Each row was made from one small tree. The marks that hang from a mark follow it in brackets, in the order of their numbers. Every link used is in the known rows. Write each row's tree.
In the rows, 128 means zero.
Known rows:
z436{z398}: [118 152 116  95 127 106 120 114 132 108 118 104 131 142 158 152 153 141
 165 134 110 147]
z931{z498{z398{z436}} z762}: [ 68 126 115 125 158 155  82 107 147  67  90  87  68 121 157 159 170 147
 204  61 108 151]
z931{z498 z762{z398{z141{z436}}}}: [ 61 111 135 126 168 141 128  82 133  68  83  95  83 113 158 148 141 152
 201  75 113 157]
z398{z141{z436} z498}: [112 144  90 149 177 115 140  92 105 103 140 126 129 142 125 150  97 127
 167 153 118 136]
z398{z498{z931}}: [107 142 103 126 151 134  93 121  93  73 117 118 135 135 127 159 119 100
 158 131 119 135]
z398{z141 z436{z498} z762 z931}: [ 69 172  52 213 191  98 119  69  71 118 165 146  86 163 142 214  39  99
 218 155 137 179]
z498{z398{z141 z436}}: [102 167  94 173 141 132  80  98 143 124 135 105 111 134 123 168 149 146
 161 112 146 132]
z762{z398{z141 z436} z931{z498}}: [ 53 132 145 163 179 129 131  67 125 126  79 120  96  96 123 163 112 133
 189 119 168 142]
z141{z436{z398} z498}: [103 119 109  70 161 120 144 143 134 135 108 125 144 126 135 120 163 144
 134 137  85 141]
z762{z398}: [ 93 133 144 112 144 149 130  89 153 107 100 105 130 125 123 143 154 139
 146 109 126 145]
z436{z498{z398{z141 z762 z931}}}: [108 157  60 175 168 128  93 115  79  85 135 130 107 144 147 179 113 109
 185 127 120 167]
z931{z498{z398{z141 z436}} z762}: [ 71 137 102 153 157 142  82  94 132  67  99  91  69 123 159 165 149 149
 214  66 121 149]
z141{z398 z498}: [114 119  97  77 165 147 146 128 139 120 102 129 151 116 140  99 164 128
 131 115  82 138]
z398{z762}: [113 159 100 132 162 135 118 104 123 106 137 119 115 139 130 164 135 111
 161 105 118 138]
z931{z762}: [ 97 138 108 102 140 148 130 100 134  71 116  87 100 132 151 150 154 137
 174  90 110 142]
z498{z931}: [110 147 115 137 125 134  85 130 105  85 118 101 130 124 131 157 147 109
 139 100 138 125]
z398{z436 z762 z931}: [ 60 167  90 172 177 128 118  77 118 136 156 123  80 153 124 205  91 101
 185 127 129 160]
z931{z762{z398{z436 z498}}}: [ 55 126 128  97 165 148 121  76 151  92 100 102 101 131 135 163 131 144
 192 120 106 166]
z398{z141 z436}: [ 97 167  92 178 152 109 123  71 126 124 147 117 114 148 127 170  94 136
 179 133 151 136]
z498{z398{z141{z436} z762} z931}: [101 161  94 183 146 132  37 142 106 117 133 110 119 113 123 177 164 120
 138  96 142 130]
z398{z436 z931{z762}}: [ 49 147  98 144 152 138 132  75 129 107 137  95  68 149 141 189 108 124
 192 116 124 160]

Write each row's tree:
[ 60 131 153 121 166 145 135  84 154 149  87 112 113  99 107 158 142 136
 153 135 156 142]	z762{z398{z436} z931}
[100 129 120  94 157 108 109 138 125 119 118 112 137 132 142 150 148 137
 150 152  99 149]	z141{z436{z398{z498{z931}}}}
[ 86 170  57 185 171 123 136  82  62 106 152 139 100 142 127 182  77  86
 175 120 129 140]	z398{z141{z498} z762 z931}
[ 95 134 117  92 185 110 130 128 126 140 120 124 125 124 137 157 141 130
 160 160 100 152]	z141{z436{z398{z498 z762{z931}}}}
[101 140 115 154 160 143 113 113 107  91  89 107  97  94 134 148 154 121
 167  93 153 117]	z762{z931{z498{z398{z141}}}}
[ 72 167  93 170 160 147  76 103 136 134 142 110  84 138 120 195 144 117
 166 107 128 151]	z498{z398{z436 z762 z931}}
[ 71 131 114 160 167 128 146  79 112 115 119 118 113 132 131 165 104 133
 164 139 130 166]	z762{z398{z141{z436{z498}} z931}}
[107 109 114  83 191 136 146 124 161 136 119 120 142 122 139 114 156 143
 138 149  74 153]	z141{z398{z498} z436}
[ 90 143  88 121 190 137 130  98 114 116 135 130 115 136 147 159 114 100
 171 142  84 165]	z141{z398{z498 z762 z931}}
[ 65 138 102 146 193 130 121  90 137 133 128 125  89 132 154 166 117 114
 189 115  99 171]	z141{z398{z436 z762 z931{z498}}}
[ 85 118  98  96 167 108 140 128 114 106 119 111 108 143 169 157 134 143
 181 152  84 183]	z141{z436{z398{z931{z762}} z498}}
[ 96 153  86 159 209 116 137  94  85 127 138 142 115 118 117 173  88 104
 174 159 132 137]	z398{z141{z436} z498 z762{z931}}
[ 80 133 115 122 198 131 121 104 149 148 109 128 108 108 145 148 139 125
 175 121 113 155]	z141{z398{z436 z762{z931{z498}}}}
[ 68 124  87 115 177 131 135  98 135 115 123 113  99 139 168 156 119 134
 191 138  89 188]	z141{z398{z436{z498} z931{z762}}}
[ 67 132 138 115 173 140 120  75 152 121 104 123 126 136 114 161 118 135
 172 145 119 160]	z762{z398{z436 z498}}
[104 125  87 119 149 129  94 138  84  53 106 112 123 132 160 156 128 115
 180 114 111 165]	z436{z498{z931{z762}}}
[ 90 179  82 189 173 105 108  69 117 134 159 132 105 149 127 190  83 122
 192 130 145 145]	z398{z141 z436 z762}
[ 80 161  83 130 145  95 126  80  79  79 132 106 101 153 170 187  92 123
 213 158 106 165]	z436{z398{z141 z498 z931{z762}}}
[ 95 132 106 102 182 130 127  98 157 132 122 124 134 136 141 138 128 134
 168 153  92 159]	z141{z398{z436 z498}}
[ 95 156  81 174 187 109  89 112  74 106 146 139 126 133 123 182  88  99
 170 144 124 142]	z398{z141{z436} z498{z931} z762}
